What can hang from each mark:
P: G
L: B
F: G M
D: B
Z: G
G: B F U
B: A D G L
A: B
U: G

(in the rows, 128 means zero)
Known rows, with every way that one mark hangs from another:
D{B}: [133 134 134  74 153 141 142 110 107  96 195  83 125  77 123 174 207 129
  93 120 140 134 152 116 101 150 124  96 127 108 139 131  52 178 159 176
 121 116  56 105 107 112 160 134 135 161  65 153 134 125 120 104 121 134
 170 160 124 165 121 150 190 168 117 129 120 115 151 113 107 137  95 140
 118 118 127 173  83 121 125 173 163]
Z{G{B{D} F{M} U}}: [ 84 104  85  67 130 111 133 108 107  97 196  96 163 104  95 171 210 108
 138  84  80 100 146 105 123 107 123 147 156 113 107 170  61 155 125 131
 134 139  64  81 130 133 125 143 124 153 125 154 110  72 128 123  95 142
 137 161 105 145 131 102 125 147 125 123 179 146  98 162  99 145  92 175
  81 109 145 171  69 105 132 180 155]
L{B{A G{F{M} U}}}: [111 140 104  80 131 117 106  65  96  96 162 141 188  87 119 222 187 119
 159 126  65 109 110 121 116 125 119 110 133 141 125 111 104 165  94 196
 113 119  91 100 125 116 166 173 101 136  84 135 124  95 151  86 106 127
 109 180 121 140 115 116 124 165 152 171 121 150 128 123  84 121  97 161
 112 109 158 168  81 142 124 105 159]
U{G{B{D} F{M}}}: [ 94  89  95  85 128 100 123  93  89 123 206  86 149 128 113 167 231 117
 104  75  88 104 146  99 123 128 133 140 138 116 144 129  61 180 134 159
 142 106  71  88 135 139 119 150 129 163 116 150 102  97 169 115 103 159
 118 135 112 173 152 113 173 156 118 142 159 112 126 149 102 128  78 147
  84 137 169 160  94 125 118 175 144]
L{B{G}}: [135 123 121  62 138 116 134  90 115  97 165 113 175  72 119 169 207 146
 127 114  96 133 151 111 114 152 135  95 125 104 128 110  86 162 161 181
  98 113  85  89  99 125 178 137  93 164  34 118 167 120 125 100 136 120
 144 150 116 175 117 136 180 156 130 158 123 101 148 112 118 130  86 123
 126 111 141 176 113 155 100 155 161]
Z{G{B{A} F{M} U}}: [ 98 106  84  77 140 138 146  83  92 106 195 117 155  85 101 194 198 115
 135  83  83 116 127  88 103  81 100 134 151 142 125 147  82 159 107 164
 132 134  63  94 125 113 139 173 148 158 134 149 101  67 142 115  98 111
 127 173 114 111 115 121 114 170 119 130 157 173 114 135  91 136 102 181
  66  79 148 173  51 118 146 158 152]
B{A G{F{M}}}: [107 134 109  82 114 106  98  76 102 101 183 109 171 104  95 172 180 144
 124 129  91 120 129 109 120 113 130 109 120 128 118  92  82 175  96 200
 116 115  94 104 143 120 158 172 134 157  56 146 133 108 166 110  91 140
 115 171 118 154 131 124 140 153 117 144 134 154 150 119  86  91 108 156
  97 107 157 140 115 139 119 132 134]
U{G{B{A D L} F}}: [ 82 112 101  76 132 114 110 102  93 155 203 132 154 159 160 189 180 141
 109 104  92 107 155  33 158 109 143 148 134 150 160 144  92 169 121 154
 143 122  86  80 124 126 138 157 129 167 127 131 100  93 149 135 120 123
  70 143 164 132 173 124 156 160 123 179 130  96 136 124 102  74  81 158
  57 132 156 119  56 125 110 180 140]
G{B{D L} U}: [ 95 117 128  40 123 125 145 125 118 108 185 121 170 143 139 176 191 110
 112 104  99 122 175  57 167 112 137 145 137 132 137 188  75 153 161 138
 113 121  62  80  92 134 155 118 124 154 122 143 134  91 128 127 116 107
 135 166 142 139 147 118 127 145 137 167 138 106 155 130 109 130  58 148
  88 122 133 167  61 110 113 188 157]
G{B{A} F{M} U}: [ 98 115 105  67 144 138 147  70  77  98 188 111 163  98 134 209 191 103
 124  96  79 105 125  81 128  92 115 128 131 163 137 129  80 167 100 193
 131 124  78 112 123 117 143 154 135 144 134 146 106  79 152  93  82 122
 133 163 121 115 118  96 118 177 135 148 151 165 135 128  70 125 101 187
  82 101 169 160  57 123 144 136 157]
Z{G{B{A D L} U}}: [ 79 127 102  41 132 133 121 119 111 132 199 147 170 149 136 183 160 108
 126 104  84 125 190  45 160  79 115 151 138 125 125 173  78 134 130 107
 119 128  57  88 111 121 148 154 138 149 134 137 144  86 112 136 133  97
 106 160 160 122 149 141 118 132 151 168 138 116 128 125 104 114  91 165
  61 116 135 164  58 123 120 193 148]
P{G}: [136 103 125  50 122 112 159 117 122 108 180 105 143  73 102 148 220 138
 114 111 111 155 134 125 110 129 129  93 136 112 118 139  66 156 185 166
 110 115  72  71 107 102 161 151 142 180  63 141 156 145 140 125 124 130
 170 135 108 148 137 149 181 147 103 117 119 123 156 123 119 129 110 120
 127  93 161 190 102 129 113 191 146]
G{B{A L} F{M} U}: [ 98 126 114  75 118 141 125  77  84  92 171 127 153 133 149 215 188 106
 116 111  79 118 134  65 145  95  96 148 140 166 139 140  85 172 105 179
 112 129  63 106 103 119 157 160 149 142 142 152 108  89 153 102  77  97
 107 169 139  95 143 100 113 168 136 172 149 148 146 126  80 122  85 192
  79  90 170 139  46 106 131 145 151]
G{U}: [129 113 113  68 136 148 163 112 109  98 172 110 149  77 108 166 198 114
 115 101 115 150 141 112 128 128 132 112 130 119 129 160  70 179 165 178
 124 117  71  80 101 121 159 118 109 158  78 139 138 129 122  91 142 124
 169 178  95 157 118 140 150 167 123 122 142 135 148 123 110 151  91 146
 126 109 126 179  76 137 122 149 158]
G{B{L} F U}: [128 104 116  59 124 145 152 116  92  85 172 111 138  93 154 186 203 119
 130 104  97 111 123  61 119 107  97 143 157 161 119 182  94 164 139 178
 127 144  70  76  95 124 162 134 131 160 131 149 124  89 149 110 120  94
 120 175 117 103 139 104 140 175 121 157 139 122 126 120  97 143  96 166
  87  94 153 145  37 108 138 163 154]
L{B{A D G}}: [ 89 145 126  65 142 103  98  88 116 133 177 134 210 111 132 187 179 144
 126 128  78 126 163  73 147 137 151  92 116  94 135  91  85 141 140 148
 105  96  91 102 120 124 174 158 100 158  53 100 174  97 127 106 132 132
 118 154 149 160 130 125 167 138 149 177 113  97 134 103  97 104  91 133
 115 144 125 170 106 155  92 181 146]
A{B{L}}: [132 121 134  72 134 119 141 114 139 105 162 127 164 128 162 172 191 131
 112 126 119 134 162  94 145 149 132 103  90 103 139 123  67 175 145 176
 113 119  70  90  88 131 184 135 131 168  76 147 162 136 136 112 136 113
 146 150 110 129 157 151 185 162 128 146 139 125 192 116 105 109  86 134
 118  99 155 147  66 147 102 169 144]
A{B{G{U} L}}: [124 130 114  82 112 113 126 108 136  95 147 145 184 127 152 168 175 135
 134 114 120 129 159  91 147 123 141 117  98  85 116 150  97 158 146 171
 108 127  79  97  99 141 187 152 117 145  81 155 153 101 144 100 127 106
 126 187 131 131 133 165 117 157 136 168 134 130 172 107 101 125  69 146
 127 124 162 152  71 164  82 145 146]
F{M}: [119 116 130  80 132 118 148  92  99  91 184  74 158  91  86 160 211 100
  88 113 107 154 135 125 120 143 131  97 113  88 131 114  48 178 149 172
 103  97  56  97 114 127 153 122 139 164  68 141 149 138 143 115 114 150
 167 138  96 182 132 145 185 153 118 119 152 134 182 130 110 127  79 145
 110  99 154 172 117 130 117 172 140]
D{B{A G{F} L}}: [119 147 116  91 115 122  83 104 117 104 174 134 139 112 140 179 162 161
 108 158 125 111 153  91 125 128 115 117 130 128 126 117  83 179 112 179
 126 134  94 114 137 112 181 180 147 142  74 159 130  87 155  87  93 105
  82 192 167 127 145 129 137 164 126 171 107 123 145  95  82  95 116 161
  97 119 153 123  65 124 118 161 143]
F{G{U}}: [126 107 119  68 129 139 168 102  99 108 151  92 147  82  95 156 188 120
 121 110 127 131 136 133 117 121 119 123 104 111 120 153  53 179 157 163
 137 132  84  79  98 132 150 105 111 159  76 148 137 142 146  91 154 129
 157 131  86 147 104 155 140 160 117 118 133 143 153 138 115 185  83 154
 120  91 152 190  81 142 112 158 145]
A{B{D G{F{M} U}}}: [102 123 105  90 123  86  97  97 130 108 168 129 189 132 115 165 170 133
 139 109  85 102 147 127 138 132 153 128 109  88 105 140  68 164 108 153
 133 122  92 105 139 137 152 169 100 125  84 160 135  85 160  97  88 144
 132 174 110 147 129 128 123 152 133 127 174 158 149 136  94 136  86 157
 118 145 140 162  84 152 109 137 137]
D{B{G L}}: [134 129 127  81 127 111 105 100 121  76 179 123 140 124 129 166 196 153
 100 146 134 115 175  93 130 142 122  99 124  92 134 140  78 165 142 155
 106 116  64 112 111 127 172 157 149 158  52 160 146 114 157 110 115 115
 127 180 165 163 143 161 161 156 130 171 110  98 173 104 104 124  85 130
 108 125 146 150  98 133 107 174 133]
P{G{B F}}: [129  94 118  53 127 120 181 111 102 106 201 106 139  72 136 170 227 147
 131 111  90 113 120  95  96 121 111 120 160 163 113 143  63 142 157 174
 133 132  67  73 106  96 144 168 148 179 100 154 131 106 160 123 104 127
 150 147 103 123 139 105 153 157  98 138 139 132 112 120 113 145 115 145
 101 102 177 171  69 117 139 191 144]

Rows:
[111 138 116  72 123 105 109 115 147 119 157 148 201 163 147 152 165 131
 137 117  99 121 174  80 174 128 147 134  92  76 117 154  85 152 144 148
 109 112  82  92 105 147 179 157  97 146  93 152 155  90 135 113 126 118
 130 179 136 140 148 152 127 151 156 162 131 118 159 113 103 122  61 131
 114 141 137 156  82 161  87 162 135]	A{B{D G{U} L}}
[111 120 113  89  95 132 117 114 105  91 146 128 156  91 128 149 182 151
 132 138 107 124 132  92 123 122 123 135 133 140 106 175 115 165 133 183
 114 152  85  75 106 120 188 142 117 160  85 151 133 107 157  98 121 109
 103 195 121 129 127 132 130 171 120 152 133 117 130 110 121 135  96 167
 106  91 143 130  54 126 104 138 152]	B{G{F U} L}
[104 132 115  61 131 143 130  99 111 130 159 139 181  84 107 171 164 147
 127 114 107 149 146  90 138  98 134 105 110 120 120 143 101 160 135 183
 112 127  88 104 129 120 180 152 111 146  74 141 134  96 134  93 128 121
 127 184 135 139 112 155 126 154 137 146 113 137 150 113  88 118  86 154
 110 114 136 187  96 147 113 136 149]	B{A G{U}}
[107 102  98  80 105 130 140  97 101  75 176 110 136 103 109 187 216 105
 136  95  95 112 130  93 115 108  92 153 153 129 113 174  82 157 122 151
 124 138  54  74 109 127 146 143 148 159 128 163 105  94 156 123 108  95
 121 177 116 123 135 116 108 161 122 140 172 146 123 138  88 144  92 179
  70  77 156 148  52 105 137 168 148]	Z{G{B{L} F{M} U}}
[112 142 121  71 112  87 103 119 150 129 172 137 192 162 145 143 170 155
 114 133 110 119 191  83 175 144 147 110  78  72 119 127  75 165 143 142
 109 113  77 101 119 131 180 155 118 150  61 135 172 113 140 119 135 124
 112 153 144 152 167 148 149 132 139 175 142 110 175 119 117 101  63 121
 102 148 140 147  92 154  78 178 135]	A{B{D G L}}
[ 98 133 123  96  82  79  85  90 119 101 169 115 180 153 106 153 187 136
 109 148  94 112 151 101 152 147 117 123 109 101 112 137  80 161 117 142
 115  99  84  95 141 130 157 150 139 138  62 144 151 102 168 120  97 133
  87 148 139 175 164 117 154 133 123 170 157 122 152 132  98 100  74 138
  93 131 154 121 107 118  98 170 136]	B{D G{F{M}} L}
[113 140 135  65 133 105 110 116 133 132 179 122 177 151 168 161 173 131
 112 135 100 130 175  71 160 150 152 118  85  92 138 117  53 161 156 147
 121 104  64  98 114 136 171 136 126 153  77 138 160 123 125 121 131 119
 141 142 127 139 170 144 177 139 132 158 143 116 184 119 112  95  69 133
 114 136 137 150  85 147  82 189 142]	A{B{D L}}
[ 73 135 105  63 123 118 101 103 110 123 175 133 188 100 124 170 154 146
 127 129  92 111 141  90 138 106 145 114 118 135 104 152  96 163 122 156
 125 129 112  86 146 122 160 156  92 135  80 139 117  76 135  87 104 133
 111 189 147 139 122 119 115 157 127 139 131 129 109 114  94 102 101 168
  99 147 124 152  76 122 114 148 153]	B{A D G{F U}}
[121  83 104  54 132 129 182 100  83 102 160  98 156  84 116 171 194 115
 126  98 113 112 141  96 117 119 113 137 120 114 136 169  45 174 153 155
 140 136  70  82  87 133 135 117 122 164 113 152 130 119 149 112 137 101
 143 130  94 140 102 135 120 151 112 139 137 149 145 124 119 193  72 159
  97 104 167 188  64 145 130 170 153]	F{G{B U}}
[124 100 115  83 126 101 154  85  89  88 186  81 141  94 116 175 229 133
 111 106  94 116 116  88 103 136 119 124 136 127 137 120  58 169 123 181
 126 122  62  96 117 119 139 131 144 161 100 141 117 101 156 112  92 139
 144 137  93 145 128  91 153 156  98 138 165 141 147 137  94 140  90 160
  94  98 165 154  77 117 135 172 159]	G{B F{M}}
[ 86 140 102  60 122 126 101  94 103 134 162 141 187  98 152 216 163 136
 143 134  67  99 130  83 143 127 145 109 126 144 118 130 114 149 112 175
 124 130 106  86 129 121 170 164  80 135  85 133 141  77 125  83 125 131
 101 178 137 138 122 100 145 156 140 165 118 123  93 114  95 112 102 159
 107 137 115 167  70 137 102 135 158]	L{B{A D G{F U}}}
[ 77 128 119  75 146 104 120  72  87 125 212  98 177 143 129 195 191 109
 109 114  78 118 143  66 147 111 138 112 123 137 137 114  53 160 108 168
 126 108  70 113 142 121 136 158 136 151 104 135 117  89 143 105  82 136
 122 144 130 145 154  90 152 147 124 159 155 149 152 136  84  96  92 169
  71 133 153 149  83 119 133 187 138]	G{B{A D} F{M}}
[ 78 121 116  31 150 126 157 118  89 137 192 140 174 121 132 195 180 104
 130  87  73 109 154  60 158  83 144 133 137 139 126 165  62 127 153 141
 124 122  65  83 109 119 128 171 125 141 123 149 134  91 130 126 103 132
 135 153 149 117 140 124 134 132 135 150 114 125 117 125 102 129  96 146
  96 133 163 197  72 137 125 187 138]	P{G{B{A D} U}}
[ 99 113 112  64 121 104 130 120 102 120 194 123 160 157 139 151 217 129
  97  85 106 130 186  61 160 134 142 149 131 109 161 166  79 170 162 145
 120 112  69  74 107 142 134 136 130 173 121 137 131 109 155 135 131 116
 103 144 147 167 172 155 168 141 121 166 130  69 151 127 116 117  52 141
  78 130 153 159  88 140  95 202 135]	U{G{B{D L}}}
[ 83 140 139  53 132 123 105 103 115 131 192 110 178 157 138 169 165 119
  95 153  95 148 177  61 170 121 133 110  98 114 146 132  75 159 135 140
  98 100  73 104 123 116 173 133 127 159  85 121 159 133 125 128 130 117
 115 144 168 135 171 142 172 140 131 178 117 104 178 124  98  86  73 152
  95 119 129 144 101 128  99 196 139]	B{A D L}
[102 121  94  75 134 108 119 119 128 128 169 138 189 116 143 150 167 145
 150 121  98  99 147 104 148 134 153 118  99 116  93 162  86 170 123 172
 136 129 105  77 140 141 164 150  88 140  77 145 119  77 142  89 114 147
 134 189 117 128 116 123 122 162 140 133 158 136 121 122 101 137  89 157
 108 159 129 156  72 154  99 137 155]	A{B{D G{F U}}}
[118 114 112  61 126 121 150 113 124  95 202 118 154 101 135 162 220 123
 117  87 119 131 166  71 124 108 104 135 141  96 134 165  79 152 160 144
 112 136  42  82  92 123 161 125 154 183 107 130 154 122 134 139 131  84
 129 143 136 141 141 134 163 127 125 149 149 114 140 129 106 134  85 151
  81  84 157 155  72 125 121 210 150]	Z{G{B{L}}}
[ 72 126 113  62 131 132 125 104  93 119 193 139 171 154 163 200 171 112
 134 121  80 110 151  42 155 104 127 149 135 167 124 151  87 149 120 143
 126 130  85 100 110 114 159 151 123 143 150 141 113  75 133 119 109 105
  93 175 161 108 144  97 127 153 141 175 142 118 123 119  93 113  85 188
  75 132 144 137  33 116 117 173 158]	G{B{A D L} F U}
[133 119 116  77 123 118 124  85 112  94 167 113 167  64 144 175 217 168
 142 122  97 112 125 110 105 161 119  95 143 135 117 124 108 175 143 195
 113 130 105  84 116 119 179 144  90 164  48 122 149  92 156  82 139 114
 122 164 115 154 119 109 165 166 115 153 130 106 118 103 114 129 110 137
 110 112 126 156  77 143 110 144 164]	L{B{G{F}}}
[ 64 112 109  64 138 130 131  91  92 117 201 111 171 133 126 205 190 102
 124 107  64 109 140  71 147  93 126 134 141 143 119 126  60 161 109 153
 128 121  68  98 136 125 131 148 124 136 134 151 113  64 136 109  78 144
 128 157 135 121 135  92 120 148 129 144 162 159 126 133  78 115  91 177
  79 125 157 169  62 112 126 155 146]	G{B{A D} F{M} U}
[115 142 102  84 121 136 102 109 111  99 160 137 137 114 143 194 157 151
 121 145 117  99 144  90 131 111 112 125 148 144 111 143 103 170 109 170
 119 138  99 103 132 112 182 186 141 132 102 160 115  74 162  89  95 123
  99 213 173 107 126 126 113 153 142 172 112 125 126  93  66 102 119 171
 111 118 144 133  46 113 112 130 154]	D{B{A G{F U} L}}
[110 137 117  74 104 122 121  99 120 116 152 149 177 112 121 174 165 134
 128 125 106 145 153  75 163 101 126 116 116 113 127 147 107 162 125 169
  94 125  88  94 119 128 188 154 127 138  84 140 142 107 136 101 124 105
 100 184 154 136 136 155 134 148 144 183 105 118 161 114  96 112  81 159
 101 110 147 154  98 146 104 153 144]	B{A G{U} L}
[ 92 151 126  67 117  97  90  98 117 157 179 134 199 154 128 166 152 147
 108 144 105 135 186  68 177 114 155 113  93  97 125 126  88 157 137 136
 100 106  86  99 131 126 180 159 123 142  51 125 160 120 132 122 123 115
  94 168 177 157 167 139 154 127 129 187 120  86 175 103 102  74  85 146
  88 142 135 140 108 141  92 178 136]	B{A D G L}
[127 114 104  81 136 134 131 105 132 109 154 138 167  85 142 152 185 147
 141 109 112 106 133 111 117 123 134 113 107 125  99 156  97 165 134 186
 138 148 102  93 130 128 180 154  97 143  79 165 135  81 142  80 120 142
 131 193 100 116 108 134 118 179 127 130 154 158 136 113  99 147  97 164
 128 128 139 164  60 158 101 114 165]	A{B{G{F U}}}
[120 129 128  59 129  90 111  97 112 118 176 113 200 103 134 167 205 148
 124 114  91 125 161 104 150 164 147  98 114  82 121 122  82 150 160 146
 102 100  79 101 124 134 162 134  87 146  51 114 166 106 133 117 143 131
 132 144 141 190 132 127 183 139 138 171 126  88 132 114 121 122  69 103
 120 142 113 178 113 144  90 186 156]	L{B{D G}}
[ 67 113 112  59 140 116 135  78  82 120 173 110 185 157 101 193 170  98
 121 110  80 108 158  88 168  82 117 139 101  93 127 121  36 159 116 129
 126 102  71 106 128 140 109 144 129 143 135 156 115 114 149 121 116 131
 122 117 127 141 125 117 122 131 136 144 134 160 163 151  85 156  63 178
  77 128 173 178  87 145 129 182 121]	F{G{B{A D} U} M}
[125 107 103  84 114 129 142 109 109  95 164 110 159  57 116 147 191 152
 135 118 119 122 119 120 110 127 127 114 137 139 104 171  97 177 143 190
 131 136  99  81 125 119 183 137  96 153  74 140 126 100 147  90 111 126
 134 195 109 138 110 133 122 176 123 125 144 133 117 115 101 148  94 155
 115 114 135 160  72 135 116 137 158]	B{G{F U}}
[120 140 102  80 143 122 107  92 102 117 189 119 151  80 124 185 169 174
 108 144 124 104 146 113 113 126 125  88 137 138 116 122  91 172 107 182
 122 131  96 117 151 106 173 182 131 148  57 158 123  85 157  88  94 136
 120 184 152 141 112 128 139 161 120 143 112 126 132 103  73 105 128 150
 107 127 148 154  73 130 122 140 156]	D{B{A G{F}}}
[ 83 127 100  51 132 109 108 111 119 134 196 126 164 149 150 182 178 126
 124 117  86 118 160  43 144 102 118 147 129 141 117 146  93 147 116 127
 134 140  65  91 131 112 153 150 137 156 120 137 126  83 121 136 121 110
  88 151 170 125 171 107 136 144 131 166 149 102 108 129  97  90 104 165
  55 111 136 132  54 115 123 202 149]	Z{G{B{A D L} F}}
[ 91 137 121  74 130 107  99  98 109 133 192 124 183 111 114 169 163 153
 116 136  88 116 156  87 146 118 155 102 109 127 110 117  96 163 120 169
 137 122 107  95 151 119 176 154 114 147  52 128 138  96 137 104 117 150
  98 164 145 146 145 119 150 148 127 148 134 119 127 107  92 102 101 147
  92 144 120 143  86 142 107 166 153]	B{A D G{F}}
